Every row comes from one small tree of marks. The marks that hang from a mark follow it in brackets, in alphabetical order. Every link used is in the known rows. Which tree was each row made from?
Known rows
nimoz(vula(keku vivuv(padar(poged)))): [  0  -4  -3  -6  -3  34  37   3  16  17  -1  26 -11   1 -21   0 -14   5
   1   4  10 -13   2   6]
vivuv(padar vula(keku)): [  2  -7 -37   5  -4  15  37 -10  -9 -23 -13  17  -2   4  28  17  -5  28
 -11 -17 -14 -22  20   6]
vula(keku): [ -5 -25 -23  17  31  -7   8 -29 -13 -15 -30  11 -25   1  17   0   3   6
 -11 -16  13 -14  -2  -2]
pada(vula(keku vivuv)): [ -1 -13  18   0  -3   4  17   1  -4 -27 -18  56 -28  23   2  -9   4  20
 -17   1   5 -31 -11  -9]
vivuv(padar(pada) vula(keku)): [ 17 -17   0  -3 -17  31  17 -20 -16 -11  11   6  22   9  35  23  -6   9
   1 -22 -29 -12  26   4]
vivuv(vula(keku)): [-13 -26 -41  -8  22  -2  22 -22 -18 -23 -25  -5 -12  14  25  11 -10  21
 -19 -22 -11 -19  18  -6]
vivuv(padar(keku(vula) poged)): [ -5  33  10  20  35  -3 -29  42  11  -2  13 -30  10 -18  -8  11  13  26
   2 -19  12   4  -9   9]
vivuv(padar): [  1   8 -27  30  -8 -11  -2   2  12 -13  10   7 -15 -16   2 -18   1  -1
  10  -8   9   3   5   4]
kufo(nimoz(vula(vivuv(padar)))): [ -9 -12   4 -17 -36  15  59   2  12  24  -6  66  13   1 -25 -34 -31  -4
  14  36   3   7  12  -6]
nimoz(vula(vivuv)): [-28 -24 -20  -4 -11  -9  22  -5   8   2  -6   5 -24   3 -12 -29 -15 -26
  -5  21  18  14  12  -1]
poged(padar(keku pada(vula))): [ 42  13  24 -19   0 -15 -56 -24 -19  -9 -41 -23  17   5  14  -2  18 -11
  23 -21 -25  11 -15  -4]
padar(keku): [ -9  -3 -16  36  22 -22 -33 -25  -4  -1 -43 -17 -15 -25  14  -9  13 -16
  -8 -20  -3  18  -9   0]
keku(vula(vivuv(padar))): [-22  15   6  24 -17  -9  29  53  16 -20  57  25 -14   2  -4  -7   5  10
 -11  23  21 -17   0   6]
padar(keku pada vivuv(vula)): [  9 -15  19 -16   7   2 -49 -28 -13  25  13 -66  39 -10  19  33  17 -18
  -9  -9 -21  33  14  -3]
padar(keku pada(vula(vivuv))): [ 12  -2  59  10 -24   6 -39  -1  -4   2  -9   7   5   8   8 -15  16 -22
  -4  -4 -20  10 -12 -14]
pada(vula): [  1  -1  -8 -10   7 -26 -29  10   4 -34  -9   5 -21  12  -7 -28   0  19
  10 -10   9  -2   6  -8]
keku(vula(vivuv(padar(pada poged)))): [ -1  16  42   4  -5  16 -12  56  16   5 101 -15   6  11 -23   6  -4   4
   8   6   9  -6   1   0]
keku(vula(vivuv(padar(poged)))): [-19  24   5   9   9  -2   6  64  21  -9  80  -1 -15   6 -35  -2  -4  21
  -3  13  23 -20  -5   1]
vula(keku vivuv(padar)): [ -4  -6  -3  39 -15  17  43  -3   2  -8   5  53 -27  -6   7   1   6   0
 -14   5   6 -26 -15   1]
kufo(nimoz(vula(vivuv))): [-23 -29   1 -25  -9   0  41  -8   3  29 -23  42   2  12 -26 -34 -34 -12
   3  35   7  11   9 -18]
vivuv(vula): [-21 -13 -46 -10  12 -20   2   1  -2 -26   1 -31 -12   9   7  -8 -15   6
 -10 -12  -4  -3  27  -9]
poged(padar): [  7   7 -51  -7  21 -39 -20 -15 -10 -16 -22 -20 -25  -2  -4 -12  -4  -6
  11  -5  10  -1 -11  -9]

Which tree is each row?
[ 22 -11   1 -14   5  41  -4  -2  -5  -2  29 -23  20  14   5  29 -14  19
  10 -35 -26 -15  22   0]
vivuv(padar(pada poged) vula(keku))
[ -8  -2  22   4 -35  23  47 -14   8  38 -49  57  22 -14 -11 -21 -13 -19
   4  29 -14  22  -6  -4]
kufo(nimoz(vula(vivuv(padar(keku)))))
[ -2  19 -17   2  38 -39 -23   4 -17 -15 -33 -32  -2  -9  15   8  18   4
  -3  -4   8  -4 -21   7]
poged(padar(keku(vula)))
[ 58  -6  33 -59   9  -5 -40 -34 -25   4  -6 -14  27  23   8  30  19  19
  17  -4   3  -7 -14   4]
poged(padar(pada(vula(keku)) vivuv))
[  7   4 -33 -11  23  20  18  12   1 -14  10 -10  -2   8  -2  23 -14  35
  -1 -30  -7 -26  15   2]
vivuv(padar(poged) vula(keku))
[  6  -4  40  20 -49  31  -1 -15   5  29  -7   8  19 -19  16 -10   5 -49
   8   9 -17  33   3  16]
nimoz(vula(vivuv(padar(keku pada))))
[ 18  17 -17  -7  30 -35 -46 -36 -13  22 -32 -47  11 -23   2  23  26 -17
   1   4  11  16 -29   4]
poged(padar(keku vivuv))
[ -9   7 -15  -4 -16  12  16  25  29  16  23   1 -14  -5 -40 -19 -18 -10
  14  11  15   6   9   5]
nimoz(vula(vivuv(padar(poged))))
[ -5 -17  -7   9 -30  23  57 -16   4   4 -19  52 -17  -2   8  -4  -6  -8
  -3  15   7 -12   4  14]
nimoz(vula(keku vivuv(padar)))
[ 29  14  36 -11 -25  -4 -38 -12 -14   2 -18  -1  10  17   8  -3  14 -25
   7   1 -28   3 -30 -12]
poged(padar(keku pada(vula(vivuv))))
[ 14   4   5  14 -24  18 -18 -10  -6   0   0 -25  27 -11  35  14   6 -15
   4 -24 -42  19  17   4]
vivuv(padar(keku pada) vula)
[ -9   7  20   5  40 -29 -39   7  -5   7   6 -43  15 -18   6  16  31   8
 -16  10  27  19  -9  14]
padar(keku(vula) vivuv)
[-32  17  20  18  39  -8 -20  41   9   5  23 -27 -14  -2 -19   4  13   2
 -22   1  17  -5 -19  -7]
padar(keku(vula(vivuv)) poged)
[  8   6 -52 -49  17 -39 -13 -13 -11  -3  15 -55  13   7  -5  29  -4   8
   0   9   4  -1   6  -5]
poged(padar(vivuv(vula)))
[ -7   0   5 -24 -12  22  39  16  22  37   8  36  13   4 -52 -21 -40   8
  19  21   0   4   4 -13]
kufo(nimoz(vula(vivuv(padar(poged)))))
[ -6  23  10  35   9 -13  -5  23   3 -16  -9   0   2 -22  20  -2  20  13
  -6  -5   9   5  -6  17]
vivuv(padar(keku(vula)))
[-13  -4 -12  10 -37   4  32   7  20   3   6  26 -12  -4  -7 -25 -10 -19
   5  24   8  10  12  11]
nimoz(vula(vivuv(padar)))
[  1  11  31   3  -4 -12 -18   2 -19   7  16 -24  11   7  12  18  18 -24
  -7  11  -7  -3 -25  -2]
poged(padar(keku(vula(vivuv)) pada))
